Each row was made from one small tree. The marks that hang from a mark follow it in brackets, in alphabetical order. Every link used is in the known rows. Write each row's tree.
In the rows, 128 means zero.
Known rows:
N{D{S T Y{A}}}: [139 143 137 144 181 141  89  62 106 120  97  98 154 131 152 191 119  98
 153 113 141  98 125 147]
A{Y{D{N S T}}}: [152 159 112 157 170 185 118  51 116 150  74 144 169 117 152 173 163 144
  92 103 138 135 106 167]
Y{A}: [142 155 155 173 137 116 101  95 131 110  82 154 138 128 133 175 157  90
 143  84 144 141 130 144]
D{N S{W} T Y}: [123 179  92 112 197 136  99  64  85 152 103  92 161 123 155 176 151 127
  96  97 154  62 120 163]
N{D{T Y}}: [132 155 132 113 207 137  92  93 106 115 121  96 146 107 126 206 113 116
 148 101 124  97 148 128]
W{S}: [159 159 134 144 146 138 112  88  98 146  94 145 156 129 144 189 150 138
 138  63 146 120 156 163]
D{T}: [138 152 135 129 149 121  86  91 102 114 121 128 139 113 117 195 146 132
 136  84 131 119 148 145]
S{D W}: [159 187 105 122 170 116 114 130 117 121  98 119 171 122  86 182 134 131
 137  75 172  96 111 140]
N{D}: [152 175 138 142 174 144 116 104 124 115 105 128 159 102 123 181 135 124
 146  92 142 108 156 128]
T{G}: [152 190 123 135 145 141 115 131 107 126 122 149 124 121 134 164 130 114
 135  90 133 135 148 141]
A{Y{D{T}}}: [155 155 125 146 176 154 118  93 120 127  87 129 150 114 108 197 142 139
 125  73 113 162 113 150]
A{Y{D{S T}}}: [161 153 106 153 157 169 117  70 110 148  79 127 165 126 125 190 144 145
 122  80 124 142 110 167]
A{Y{D{N}}}: [151 176 122 166 187 180 143  82 139 138  58 162 160 103 139 168 170 117
  93  94 138 152 111 155]
A{Y{D{S{W} T}}}: [155 176  95 139 178 153 120  87 101 150  76 100 178 127 104 188 145 157
 118  72 131 119 101 165]
S{D{N T} W}: [138 178 117 109 183 117  96  96 108 121 110 115 166 115 115 178 146 144
 121  98 177  84 109 144]
D{Y}: [137 168 117 133 176 136 107 106 110 127 104 130 139 118 130 184 137  97
 124  82 131 109 140 142]
N{D{S T Y}}: [141 156 111 119 187 156  90  69  95 133 116  93 159 122 144 198 116 127
 142 109 139  80 141 141]
Y{A D{N}}: [147 171 156 187 169 158 123  68 155 115  65 175 147 126 151 163 172  88
 106  97 154 146 114 145]
G{T}: [133 162 135 132 156 129  88 117  99 129 116 159 156 104 112 185 137 125
 132  71 148 123 154 158]
Y{D{N T}}: [140 170 137 145 178 158 107  65 130 123 107 152 152 121 140 182 158 130
  98  94 140 124 132 147]
W{S{D{N}}}: [164 164 129 139 168 152 118  81 118 151  84 157 176 125 162 176 154 139
 121  93 182 109 128 156]
N{D{S{W} T{G}}}: [156 196 108 117 179 143 104 113  87 135 124  85 158 129 135 177 110 150
 147 106 153  86 140 143]

Write each row's tree:
[132 177 103  97 219 127  98  97 108 123 105 101 165 116 120 185 133 121
 116 103 168  73 102 140]  S{D{N T Y} W}
[141 160 124 120 195  98  90 107 110 102  92  93 153 135 103 194 122  97
 153  89 158  97  88 135]  S{D{T Y{A}} W}
[133 143 159 138 197 125  88  79 121  97 101 104 141 119 136 202 117  90
 162 113 126 115 130 129]  N{D{T Y{A}}}
[165 168 133 114 170 154 110  93  97 147 116 143 149 134 166 177 121 153
 128 106 174 126 127 153]  W{S{D{N T{G}}}}
[142 195 100 144 162 139 113  78 103 159  86 126 174 118 150 151 178 133
  95  92 172  77 128 164]  D{N S{W}}
[163 171 137 169 139 162 104  83 116 130 103 144 134 154 155 174 128 110
 133  99 134 145 113 155]  Y{A D{S T{G}}}
[154 194  90 160 189 177 146  80 124 162  51 131 190 121 136 156 172 132
  83  91 155 114  92 167]  A{Y{D{N S{W}}}}
[126 161 116 136 173 112  84  79  93 133  89  89 151 144 137 184 141 102
 132  86 144  89 106 155]  D{S{W} T Y{A}}
[160 179 104 171 168 194 138  65 127 162  57 158 175 113 154 158 171 126
  87 101 150 139 104 169]  A{Y{D{N S}}}
[159 178 126 130 157 159  98  96  92 134 135 110 147 124 153 174 105 138
 150 116 142 108 153 143]  N{D{S T{G}}}
[150 179 114 124 178 130  97  84  93 130 112  83 180 121 117 191 132 159
 145  89 150  69 138 145]  N{D{S{W} T}}
[139 160 119 163 150 138 101  80 109 136  76 130 145 140 153 174 146  71
 132  95 143 109 116 159]  D{S Y{A}}
[158 196 111 141 176 137 115 101 106 140  96  99 190 120 121 174 140 139
 137  85 162  69 141 144]  N{D{S{W}}}
[151 190 135 137 177 172 115  92 123 124 124 159 131 126 153 170 143 129
 101 107 136 139 131 142]  Y{D{N T{G}}}
[143 192 107 142 184 158 111  60 111 147  94 122 178 129 140 173 163 144
  88  89 160  86 117 163]  Y{D{N S{W} T}}
[165 139 131 115 153 131  96  87  97 133 106 128 166 132 131 208 125 158
 151  77 159 113 131 154]  W{S{D{T}}}
[157 147 130 122 173 145 100  66 103 141 101 142 166 126 157 191 147 158
 127  95 174 105 125 159]  W{S{D{N T}}}
[137 156 115 109 197 142  89  80 111 119 114 129 146 114 139 182 132 116
 117 113 164  97 111 142]  S{D{N T Y}}
[149 201 112 104 186 128 104 121 105 123 125 121 147 123 125 160 127 140
 126 108 175 100 109 138]  S{D{N T{G}} W}
[124 162 142 159 185 136 108  75 131 117  72 147 134 120 165 163 160  66
 109 111 148 118 115 146]  D{N Y{A}}
[155 153 144 177 139 149  94  61 121 124  89 138 161 146 142 185 152 110
 133  88 140 130 114 161]  Y{A D{S T}}
[135 155 162 171 173 146  98  54 141 109  83 159 143 128 147 176 165 104
 114 104 141 140 113 150]  Y{A D{N T}}
[150 158 114 121 199 162 123  80 111 150  80 142 167 126 166 182 136 115
 114 101 178  98 118 158]  W{S{D{N Y}}}
[154 172 129 167 162 134 100  73 119 129  83 114 169 152 125 182 150 126
 129  74 146 109 104 160]  Y{A D{S{W} T}}
[135 176 100 143 171 164 111  62 102 155  94 139 155 121 173 163 161 100
  91 110 158  88 127 161]  D{N S Y}
[142 179 155 166 175 161 110  83 137 113  97 165 127 139 160 162 147  99
 115 111 139 157 116 144]  Y{A D{N T{G}}}
[149 155 124 147 171 128 104 108 132 109  83 140 145 133 122 179 126  73
 148  93 156 121 100 136]  S{D{Y{A}}}
[148 171 119 154 160 174 104  46 116 147 101 149 165 126 158 175 162 135
  89 102 151 108 126 164]  Y{D{N S T}}
[164 204  98 131 165 158 114 110  96 146 118 115 157 147 130 176 126 141
 121  77 142 109 119 156]  Y{D{S{W} T{G}}}
